What can hang from each mark:
Z510: Z198 Z201 Z432 Z462
Z462: Z510
Z480: Z432
Z201: Z510 Z781
Z114: Z510
Z627: Z198
Z432: Z480 Z510
Z781: Z201
Z198: Z510

Every row comes from one small tree of marks. Brackets hold a mark, then the marks that hang from it, in the order of their numbers. Every link used is in the known rows. Which tree was each row made from?
Known rows:
(Z627 (Z198 (Z510 Z201 (Z432 Z480)))): [-2.634 -2.508 -0.367  0.939  1.581  0.726 -1.456  1.715  1.944 -1.875
  0.266  3.296  2.749 -2.497 -0.236  0.209 -2.587 -1.104 -1.071 -3.799
  1.317 -0.082  0.326 -0.671]
(Z462 (Z510 Z201 Z432)): [ 1.052 -2.395  1.031  0.953  1.287 -2.864  0.084 -3.094 -0.322 -1.661
  3.010  1.630  2.452 -2.735  1.165  1.427 -0.993 -0.302 -2.083 -2.495
  2.611 -0.251  0.833 -2.431]
(Z510 Z432): [ 1.686 -1.149  1.220 -2.009 -0.916 -4.070  2.092 -2.889 -1.038 -0.795
  1.351  2.439  0.913 -0.887  0.813 -0.098 -4.560  0.616 -2.794  0.091
  2.026 -2.348 -1.313 -0.119]
(Z432 Z480 (Z510 Z198 Z462)): [-2.611  1.346  0.695 -1.303 -0.591  0.756  0.391 -1.577  1.479 -0.365
 -3.520  1.286 -0.303  2.434  0.353 -5.299  2.144 -0.163  0.833 -1.354
 -2.263 -1.775  3.117  3.151]
(Z781 (Z201 (Z510 Z198))): [-0.050  1.417  0.399  0.815 -0.779 -1.441  0.968 -2.971  1.867 -1.170
  1.432 -0.057 -0.107 -1.950  0.023 -2.048 -1.727  1.059 -3.702 -1.106
  0.926  0.234 -0.511  1.325]
(Z432 Z480 (Z510 Z462)): [-2.081  2.527  0.036 -0.802  1.010 -0.119  1.743 -2.056  1.297 -0.009
 -1.289  1.217  1.332  2.209  2.430 -4.435  1.809  0.431 -0.745 -0.694
 -1.838 -2.406  1.930  2.017]
(Z432 Z480 (Z510 Z201 Z462)): [-2.358  1.826 -0.386  0.952  2.345  1.938  0.685 -1.242  1.110 -0.767
  0.301  1.255  2.228  1.918  1.450 -3.218  2.141 -0.541 -0.037 -1.656
 -0.860 -1.377  2.071  0.734]
(Z480 (Z432 (Z510 Z201))): [-0.037 -1.289  0.837  1.073  2.308  0.187  0.886 -2.040  0.212  0.346
  0.766  3.133  1.923 -0.577  1.205 -2.095 -3.063 -0.914  0.400  0.548
  0.561 -1.715  0.345 -1.663]
(Z462 (Z510 Z198 (Z201 Z781) Z432)): [ 0.283 -5.108  1.195 -0.812 -1.683 -3.372 -1.670 -1.609  1.314 -1.329
  1.467  0.811  1.413 -3.326  0.626 -0.019 -3.014  0.251 -0.254 -2.953
  1.925  0.343  2.209 -1.543]
(Z781 (Z201 (Z510 Z432 Z462))): [-0.413  2.050  1.183  2.004  0.723 -1.628  0.370 -1.761 -1.380  0.003
  2.865  0.418 -0.806 -3.009  1.802 -2.121 -0.967  1.618 -4.720 -1.643
  0.935 -2.122  1.215  1.823]
(Z510 Z198 Z201): [ 0.854 -1.205  0.578 -1.094 -1.364 -0.740  1.075 -2.053  0.260 -1.976
  0.958  2.264  1.036  0.066 -1.499  0.082 -2.704 -0.866 -0.752 -0.786
  1.772 -0.537 -0.713 -0.020]
(Z462 (Z510 Z198 Z201 Z432)): [ 0.512 -3.573  1.695  0.362 -0.429 -2.092 -1.233 -2.427 -0.162 -2.010
  0.810  1.819  0.865 -2.555 -0.886  0.617 -0.657 -0.928 -0.534 -3.183
  2.010  0.366  2.008 -1.336]
(Z627 (Z198 Z510)): [-1.344  0.319 -0.522 -0.875 -0.929 -2.769  1.098 -1.636  1.754 -0.600
 -0.531  3.623  1.416 -2.303  2.174  0.165 -3.101  0.302 -3.123 -0.440
  0.818 -1.886  0.090  1.558]
(Z198 (Z510 Z201 (Z432 Z480) Z462)): [-2.178 -0.105  0.058  1.696  2.645  1.067 -1.191  0.636 -0.965 -0.321
  0.721  2.864  1.931 -1.128  0.198 -0.851 -0.185 -1.821 -0.737 -2.337
 -0.457 -0.936  2.186 -0.794]
(Z480 (Z432 (Z510 Z198 Z201 Z462))): [-1.442 -1.042  1.882  0.901  0.316  2.099 -0.934 -0.309 -1.289  0.691
 -2.099  3.671 -1.361 -0.119 -0.348 -4.132 -0.347 -1.662  2.234 -0.412
 -1.177 -2.566  3.888  1.156]
(Z114 Z510): [ 0.554  0.915 -0.163  0.582  0.580 -4.475  1.764 -6.002  0.712 -0.656
 -0.527  1.763  2.765  0.125  2.689 -1.264 -2.498  0.630 -2.604  0.949
  0.638 -2.135 -0.174  0.211]
(Z627 (Z198 (Z510 Z432))): [-1.353 -1.726  0.492 -0.701 -0.787 -3.418 -0.251 -0.937  0.593 -0.551
 -0.604  3.766  0.724 -3.541  1.437  0.471 -4.279  0.012 -2.851 -1.442
  1.485 -2.168  0.715  1.395]
(Z432 Z480 Z510): [-1.156  1.100 -0.404 -1.008  1.394 -1.254  2.205 -3.233  3.123 -0.768
 -0.678  0.809  2.955  1.910  1.933 -3.266 -0.535  0.454 -1.104 -0.504
 -0.599 -0.900 -0.349  0.254]
(Z627 (Z198 (Z510 Z462))): [-2.173  1.658 -0.014 -0.593 -1.312 -1.557  0.561 -0.531  0.028  0.218
 -1.086  4.073 -0.225 -1.908  2.743 -0.976 -0.732  0.256 -2.827 -0.611
 -0.355 -3.404  2.375  3.362]
(Z201 (Z510 Z198 Z432 Z462) Z781): [-1.353 -1.759  1.590 -0.797 -2.590 -4.210 -0.608 -0.716  0.239  0.966
 -0.135  0.073 -3.572 -2.306  1.788 -3.902 -2.532  2.013 -1.164 -1.060
 -0.583 -2.249  3.873  2.222]
(Z201 (Z510 Z432)): [ 0.260 -0.578  1.038  0.717  0.613 -4.833  1.739 -3.201  0.375 -0.118
  2.074  0.538 -0.902 -2.023  1.888 -1.266 -2.871  1.467 -3.336 -0.488
  1.274 -1.518  0.144 -0.542]
(Z480 (Z432 (Z510 Z198 Z462))): [-1.262 -0.255  2.266 -0.768 -0.984 -0.007 -0.008 -1.180 -1.123  1.482
 -3.664  3.684 -2.218  0.292  0.819 -5.361 -0.690 -0.650  1.532  0.724
 -2.108 -3.587  3.698  2.451]
(Z480 (Z432 Z510)): [ 0.184 -0.536  1.290 -0.616  0.967 -1.825  1.859 -2.970  0.421  1.087
 -0.897  3.127  1.101 -0.278  2.164 -3.341 -3.256  0.093 -0.451  1.592
 -0.280 -2.776  0.188 -0.501]

Write each row's tree:
[-2.100 -1.156  0.033 -0.699 -1.641 -0.825 -0.844 -1.525  1.247  0.328
 -0.582  0.759  0.117 -0.173  1.367 -3.376 -1.223  0.039  0.797 -1.116
 -0.500 -1.982  3.962  2.492]
(Z432 (Z510 Z198 (Z201 Z781) Z462))
[-1.205 -1.542  1.254 -0.041  0.098 -1.978  0.182 -0.788  2.052 -1.232
 -0.720  0.105 -1.402 -0.542 -0.806 -3.435 -1.374  0.658 -0.713 -2.267
 -0.480  0.284  0.784 -0.119]
(Z201 (Z510 Z198 (Z432 Z480)))
[-2.256 -0.309  0.845 -0.355 -1.118 -2.294 -0.810  0.212 -1.185  0.240
 -1.287  4.211 -0.895 -3.197  1.925 -0.767 -1.841  0.064 -2.605 -1.583
  0.285 -3.691  3.055  3.205]
(Z627 (Z198 (Z510 Z432 Z462)))
[-0.367 -1.116 -1.475 -0.007  0.301 -2.898  0.487 -2.104  1.816  0.311
  2.665  1.778  3.871 -2.347  2.500  0.853 -4.861 -0.286 -2.053  0.035
  1.026 -0.268 -0.031 -1.785]
(Z198 (Z510 (Z201 Z781)))
[-0.079 -1.740  1.924 -0.510 -1.508 -0.297 -0.884 -0.152 -2.790 -1.142
  0.123  2.933 -1.442 -0.879 -1.799 -0.945 -1.496 -1.036 -0.168 -1.917
  1.220 -2.258  2.223  1.551]
(Z510 Z198 Z201 Z432 Z462)
[-1.568  1.021  1.133  0.893  1.321 -1.494  0.775 -0.349  0.144 -0.058
  0.789  0.458 -1.532 -0.182  1.907 -3.887  0.742  1.375 -1.953 -1.721
 -0.960 -1.742  1.854  0.538]
(Z201 (Z510 (Z432 Z480) Z462))
[-0.610 -2.449  1.525  0.639  0.631  0.859 -0.473 -1.455  0.512 -0.060
 -1.502  3.251  0.407 -0.518 -0.912 -2.874 -2.665 -1.684  1.868 -0.229
  0.077 -1.120  1.537 -0.548]
(Z480 (Z432 (Z510 Z198 Z201)))
[-1.175  0.327  0.478  2.000 -0.124 -0.610 -1.107 -3.255 -0.957 -1.023
 -1.656  2.372  0.328  0.212  0.057 -2.056  0.561 -1.069  0.066 -1.026
 -0.251 -1.994  3.529  1.822]
(Z114 (Z510 Z198 Z201 Z462))
[-1.602  1.301  1.001 -1.112 -1.626 -1.437  0.655 -3.236 -0.091  0.317
 -2.830  1.851 -1.320  0.939  0.965 -3.811  0.803 -0.110 -0.163 -0.209
 -1.313 -2.919  3.609  3.965]
(Z432 (Z510 Z198 Z462))
[-0.549 -3.479  1.326  0.177  0.655  0.192 -1.511 -0.771  1.410 -2.766
  0.168  1.267  1.939 -0.990 -1.529 -0.771  0.676 -1.044  0.462 -4.367
  0.960  1.533  1.382 -2.122]
(Z462 (Z510 Z198 Z201 (Z432 Z480)))
[-0.879  2.838  0.814  1.252 -1.163 -0.330  0.315 -1.897  0.116 -0.445
  0.768  0.295 -1.799 -1.520  0.597 -3.248  0.552  1.130 -3.356 -1.358
 -0.225 -1.290  1.747  3.239]
(Z781 (Z201 (Z510 Z198 Z462)))
[-0.804 -0.777  1.875 -2.352 -1.804 -0.033 -0.176  0.549 -1.078 -1.195
 -2.220  2.449 -1.421  0.931 -1.266 -3.542 -0.553 -0.073  0.131 -2.027
 -0.749 -2.104  1.574  2.020]
(Z510 Z198 (Z432 Z480) Z462)
[-0.409  4.044  0.258  1.842  0.533 -1.039  1.708 -2.520 -0.066 -0.115
  2.912  0.290 -0.166 -1.562  2.559 -2.444  0.288  1.836 -4.928 -0.625
  0.305 -1.876  0.572  2.056]
(Z781 (Z201 (Z510 Z462)))
[-1.286 -1.615 -0.097  0.577  0.191 -2.499 -1.421 -0.428 -1.083  1.050
  1.997  2.405  1.463 -3.334  2.256 -0.044 -3.614 -0.501 -1.502 -0.983
  0.502 -2.071  2.864 -0.074]
(Z198 (Z510 (Z201 Z781) Z432 Z462))
[-0.061  0.291  0.977 -0.785 -1.748  0.387  0.409 -1.054 -1.428 -1.216
  0.270  2.707 -0.748  0.426 -1.015 -1.061 -0.377 -0.861 -0.455 -0.884
  0.616 -1.986  1.615  1.764]
(Z510 Z198 Z201 Z462)
[-0.931  0.848  1.811  1.480 -0.970 -0.877 -1.010 -1.176 -1.134 -0.415
  0.754  0.594 -2.630 -2.845 -0.264 -2.904 -0.634  0.849 -3.117 -2.367
  0.359 -1.553  2.470  3.013]
(Z781 (Z201 (Z510 Z198 Z432 Z462)))
[ 1.148 -3.455  0.371 -1.587 -0.848 -3.517  0.554 -1.312  0.220 -0.770
  3.600  1.461  2.358 -2.247  1.140  0.434 -6.471  0.833 -1.710 -0.980
  2.891 -1.317 -0.957 -1.636]
(Z510 (Z201 Z781) Z432)
[-1.156  1.869 -0.469  1.584  1.373 -0.543  0.478 -1.783 -1.375  0.267
  1.557  3.223  1.683 -1.246  1.616  0.359 -0.228 -1.494 -1.980 -0.125
 -0.057 -1.815  2.144  0.286]
(Z198 (Z510 Z201 Z462))
[-1.158 -0.119  0.493  1.788  1.475 -1.095 -0.841 -1.100 -2.588  0.334
  1.441  3.306  0.868 -2.575  0.829  0.600 -1.425 -1.753 -1.713 -1.258
  0.492 -2.049  2.718  0.080]
(Z198 (Z510 Z201 Z432 Z462))
[-2.379 -1.732  0.175 -0.816  0.324 -1.309 -0.434  0.775  2.144 -1.222
 -1.401  3.347  1.862 -2.189  0.805 -1.000 -2.757 -0.090 -1.870 -2.609
  0.435 -1.068  0.185  0.603]
(Z627 (Z198 (Z510 (Z432 Z480))))
[-1.305  1.710  0.014  1.038  1.229 -0.295  0.972 -2.965 -0.440 -0.031
  1.105  1.671  1.151  0.446  1.935 -1.816  0.784 -0.431 -0.995 -0.538
  0.231 -2.506  2.631  1.544]
(Z432 (Z510 Z201 Z462))
[-2.004 -0.859 -0.221  0.070  1.039  1.570 -0.071 -1.736  2.980 -1.922
 -1.239  0.940  2.324  1.737 -1.256 -2.822  0.027 -1.287  1.251 -2.329
 -0.246  0.635  0.827  0.116]
(Z432 Z480 (Z510 Z198 Z201))
[-0.235 -1.640  1.644  0.073 -0.914 -4.107  0.297 -2.581  0.477 -0.477
 -0.115  0.604 -2.479 -1.890 -0.149 -1.953 -2.655  0.809 -1.611 -1.084
  0.687 -0.897  1.342  0.608]
(Z201 (Z510 Z198 Z432))
[ 0.346 -1.851  0.406 -0.474  1.453 -0.059  0.633 -0.278  0.287 -2.234
  2.283  1.930  2.811  0.130 -0.936 -0.252 -2.883 -0.406 -1.076 -2.195
  1.785 -0.205 -1.731 -2.247]
(Z510 Z201 (Z432 Z480))
[-1.485  0.096 -0.510 -0.190  0.019 -1.649  0.359 -2.209  1.011  0.733
  1.648  0.699  1.792 -0.240  3.488 -2.486 -1.489  0.739 -0.716 -0.468
  0.119 -2.499  2.800  1.417]
(Z432 (Z510 (Z201 Z781) Z462))
[-2.531  0.901 -0.415  1.138 -0.084  0.287 -0.505  0.316 -0.152 -0.522
  0.473  4.015  0.670 -2.230  1.720  0.261 -0.411 -0.838 -2.106 -1.602
  0.626 -2.463  2.562  2.120]
(Z627 (Z198 (Z510 Z201 Z462)))
[-1.443  2.059  0.770  1.864  1.756  0.497  0.113 -0.142  0.231 -0.747
  2.290  0.045  0.133 -1.570  1.228 -3.592  0.414  1.509 -3.626 -2.796
 -0.172 -1.057  0.667  1.044]
(Z781 (Z201 (Z510 (Z432 Z480) Z462)))
[-0.490  0.673  0.398  1.506  2.102 -0.447  0.608 -1.131  2.008 -1.490
  2.853 -0.410  1.885 -1.843  0.720 -2.354 -1.825  1.500 -3.995 -2.605
  0.989  0.475 -1.657 -0.780]
(Z781 (Z201 (Z510 (Z432 Z480))))
[ 0.357 -3.158  0.271 -1.061 -1.901 -2.688 -0.339 -2.469  2.535 -1.342
  1.505  0.598  2.071 -1.968  1.326 -0.299 -1.839  0.431 -0.593 -1.960
  1.285  0.636  1.523 -1.386]
(Z462 (Z510 Z198 (Z201 Z781)))
[-0.567  1.543 -0.061  2.535  1.502 -1.358  0.208 -3.993 -1.214 -0.694
  0.517  2.153  1.960  0.086  2.142 -1.141  0.228 -0.365 -1.386 -0.271
  0.341 -2.569  2.320  0.654]
(Z114 (Z510 Z201 Z462))
[-0.717 -2.047  0.416 -1.475 -0.201 -0.204 -0.414  1.629  0.056 -0.884
  2.256  1.381  1.837 -0.280  1.062 -2.281 -2.775  0.739 -0.437 -2.098
  0.669 -1.682  0.722 -0.582]
(Z510 (Z201 Z781) (Z432 Z480) Z462)
[-0.866  1.203  0.960  0.368 -1.435 -2.491 -0.026 -4.269 -0.889 -0.322
 -3.171  2.285 -0.471  0.544  1.206 -3.208  0.274 -0.078 -0.678  0.146
 -1.176 -2.968  3.407  3.032]
(Z114 (Z510 Z198 Z462))
[-1.876  0.642  0.534  0.008  1.289 -0.878 -0.227 -0.315 -0.852  0.345
 -0.886  2.817  1.056 -0.742  1.332 -2.085 -0.381 -0.781 -1.484 -1.275
 -1.439 -1.863  2.025  0.425]
(Z198 (Z510 (Z432 Z480) Z462))
[-0.378 -1.223  0.177 -1.301 -2.538 -4.740  1.292 -2.549  3.117  0.155
  0.611 -0.561 -1.146 -1.332  2.138 -2.948 -3.761  2.234 -1.738  0.116
  0.036 -0.573  0.880  0.697]
(Z201 (Z510 Z198) Z781)
[-1.078 -1.647  1.481 -0.672 -0.505  1.895 -1.038  1.562 -1.176 -1.862
 -0.495  2.471 -0.411  0.497 -2.375 -2.368 -0.134 -1.117  0.798 -3.076
  0.024 -1.062  1.735  0.695]
(Z510 Z198 Z201 (Z432 Z480) Z462)
[-0.174 -3.078  1.039 -1.077 -0.171  0.778 -0.682  0.421  0.554 -2.610
  0.163  2.027  1.297  0.255 -2.890 -1.131 -2.429 -1.181  0.473 -2.887
  1.219  0.393 -0.565 -1.071]
(Z510 Z198 Z201 (Z432 Z480))
[-2.145 -0.096  1.643  0.406 -0.281 -0.798 -0.485  0.268  0.330 -0.431
 -1.441  0.526 -3.097 -0.161 -0.183 -4.691  1.084  0.717 -0.495 -2.418
 -1.598 -1.189  3.048  1.694]
(Z201 (Z510 Z198 (Z432 Z480) Z462))
[-0.336  0.334  1.282  1.174  0.352 -3.893 -0.091 -4.122 -2.290  0.183
 -1.231  2.392  0.354 -0.824  2.495 -2.149 -1.196  0.379 -1.898 -0.238
 -0.007 -3.864  2.851  1.746]
(Z114 (Z510 Z432 Z462))
[ 0.274 -1.533  1.163 -1.045  1.041 -2.604  0.784 -2.282  1.375 -1.721
  0.761  1.250  2.526 -0.913  1.739 -1.230 -0.029  0.667 -1.844 -2.481
  0.641 -0.060  0.091 -2.086]
(Z462 (Z510 (Z432 Z480)))
